What can hang from each mark
veruto: davu nogib pobi tosol
nogib: repi
tosol: davu veruto
repi: nogib
davu: nogib tosol
pobi: davu veruto

Each row was made from one small tree. The marks that hang from a mark follow it in brackets, in alphabetical order. Every link used is in the known rows. Write each row's tree.
In the rows, zero is written as 128.
Known rows
pobi[veruto]: [104 145 124 127 140 124 139 123 136 122 141 120 117 123 126 116 124 131
 140 142 129 109 160]
pobi[davu[nogib tosol] veruto]: [ 56 125  92 122 139 111 106 129 125 107 163 122 175 119 120  85  95 134
 131 128 132 114 166]
veruto[davu nogib tosol]: [185 211 142 124 100 111 117 131 113 180 122 133  92 118 136 107 119 145
 145 120 117 107 107]
davu[nogib[repi]]: [103  82 114 131 118 121 113 142 123 129 130 129 179 133 111 101 114 133
 142 110 145 148 113]
veruto[davu nogib pobi]: [191 232 144 118 100 111 129 126 139 181 135 135 104 115 134 112 118 133
 150 116 100 110 124]
pobi[davu[tosol] veruto[nogib[repi]]]: [ 71 170 106 138 150 119 113 163 131 142 134 126 150 117 121  83  74 134
 142 135 147 107 132]
davu[tosol[veruto[pobi]]]: [130 135 115 128 121 123 131 111 142 125 160 121 140 107 147  98 103 128
 130 100 113 111 148]
davu[tosol]: [102 104 114 134 132 126 109 126 131 116 141 125 156 127 133 123 125 124
 122 118 135 125 131]
tosol[veruto]: [133 117 125 126 131 131 148 115 126 123 128 123 117 118 142 114 118 130
 122 120 121 130 131]
veruto[nogib tosol[davu]]: [152 180 132 139 114 113 132 141 102 184 124 121  84 112 145 104 114 148
 155 114 115 126  92]
veruto[davu tosol]: [174 186 135 122 107 115 112 127 108 153 128 128 100 113 141 108 123 146
 134 115 122 111 126]
veruto[davu[tosol] nogib]: [143 168 126 129 119 117 107 127 131 151 132 131 135 123 139 120 126 128
 128 117 124 122 113]
davu[nogib]: [115  95 118 122 113 118 119 120 123 123 140 130 163 134 117 113 129 130
 135 118 126 141 128]
davu[nogib tosol[veruto]]: [ 94  61 101 127 119 120 120 106 125 106 155 122 179 122 137  96 115 129
 122  99 127 140 134]
davu[tosol[veruto]]: [108  95 111 132 135 130 129 113 128 109 142 121 146 116 147 109 113 126
 114 110 129 126 132]
davu[tosol[veruto[nogib[repi] pobi]]]: [134 146 118 138 118 120 129 138 144 157 142 126 152 111 137  83  83 130
 148  95 126 116 114]
veruto[davu nogib pobi tosol]: [209 252 146 119  87 105 120 128 125 196 139 134  87 109 136  97 108 148
 161 109 102  93 122]
repi[nogib]: [130 116 117 130 120 122 115 119 140 150 129 133 153 139 135 132 130 123
 135 125 130 139 121]
tosol[davu veruto[nogib[repi]]]: [126 138 120 145 133 126 154 148 114 167 110 117 106 107 151  95  97 138
 146 104 128 154  82]
tosol[davu[nogib]]: [103 104 112 131 120 114 127 128 109 140 139 118 141 118 136 109 129 136
 141 107 119 159 113]
veruto[nogib pobi[davu] tosol]: [176 250 136 120 106 108 121 147 119 188 138 136  94 111 125  87  76 149
 154 120 105  88 125]
tosol[davu veruto[nogib pobi]]: [162 194 131 133 116 116 163 124 128 180 138 118  84  99 157  98 103 139
 153 102  92 131 113]

Which tree is each row?
[137 150 114 117  97 103  96 112 134 138 168 129 173 115 132  95 121 131
 139  93 112 123 147] | veruto[davu[nogib tosol] pobi]
[138 152 125 137 130 124 159 127 118 163 120 117  89 107 158 108 114 137
 138 113 108 146  97] | tosol[davu veruto[nogib]]
[107 171 117 136 133 115 112 144 136 148 134 124 144 115 132  92 107 131
 148 122 144 111 129] | pobi[veruto[davu[tosol] nogib[repi]]]
[145 124 118 114 108 117 133 105 117 130 137 126 139 115 142 100 125 136
 125 105 114 143 131] | tosol[veruto[davu[nogib]]]
[135 189 134 129 118 114 135 128 125 164 139 124  95 122 124  98 111 146
 161 139 124  87 137] | pobi[veruto[nogib tosol]]
[151 184 124 122 111 113 103 121 137 140 155 127 140 108 143 107 119 128
 132 103 114 110 147] | veruto[davu[tosol] pobi]
[101  95 103 129 113 112  87 137 120 125 140 129 194 123 126  94 116 131
 130  95 147 147 116] | veruto[davu[nogib[repi] tosol]]
[184 212 143 126  94 109 126 132 129 186 141 133 100 119 126  98 102 144
 166 114 107  91 122] | veruto[nogib pobi tosol]
[164 227 136 123 112 108 127 127 121 173 134 125  82 112 134  94 117 148
 158 134 117  88 139] | pobi[veruto[davu nogib tosol]]
[ 90 135  97 127 118 109  91 151 126 134 156 131 196 114 115  73  73 135
 140  95 134 127 135] | veruto[pobi[davu[nogib[repi] tosol]]]
[114 155 112 129 137 125 130 133 123 137 133 128 132 114 143  97  83 133
 116 120 120 119 120] | pobi[davu[tosol[veruto[nogib]]]]
[ 68  92  92 131 131 116  89 154 114 117 139 130 201 123 116  84  84 133
 123 105 150 141 120] | pobi[davu[nogib[repi] tosol]]
[162 169 132 130 120 126 141 137 125 162 108 129 116 113 143  98 103 137
 135 111 129 136  96] | tosol[veruto[davu nogib[repi]]]
[ 78 112  99 128 126 109  99 134 129 119 154 120 185 117 125  81 113 133
 144 109 149 127 147] | pobi[veruto[davu[nogib[repi] tosol]]]
[ 95 119 105 125 128 119 109 157 112 130 126 133 173 126 112  90  87 138
 132 114 142 145 117] | pobi[davu[nogib[repi]]]
[101 137 113 123 122 111 117 133 126 132 138 123 157 118 118  85 116 139
 150 118 140 131 142] | pobi[veruto[davu[nogib[repi]]]]
[161 220 129 119 120 119 151 132 133 167 134 131  99 106 138  92  77 138
 138 120  97 108 131] | tosol[veruto[nogib pobi[davu]]]
[198 222 141 118 103 115 150 115 138 176 136 129  93 105 148 101 108 136
 144 108  94 113 127] | tosol[veruto[davu nogib pobi]]
[129 224 126 125 130 112 129 145 114 167 135 127  87 114 124  86  85 150
 151 145 120  85 141] | pobi[davu veruto[nogib tosol]]
[116 210 122 133 132 114 122 167 112 170 124 127 107 113 119  74  68 152
 158 137 141  92 125] | pobi[davu veruto[nogib[repi] tosol]]
[114 200 119 122 137 116 124 142 110 139 142 122  96 108 129  86  88 151
 140 141 127  87 161] | pobi[davu veruto[tosol]]
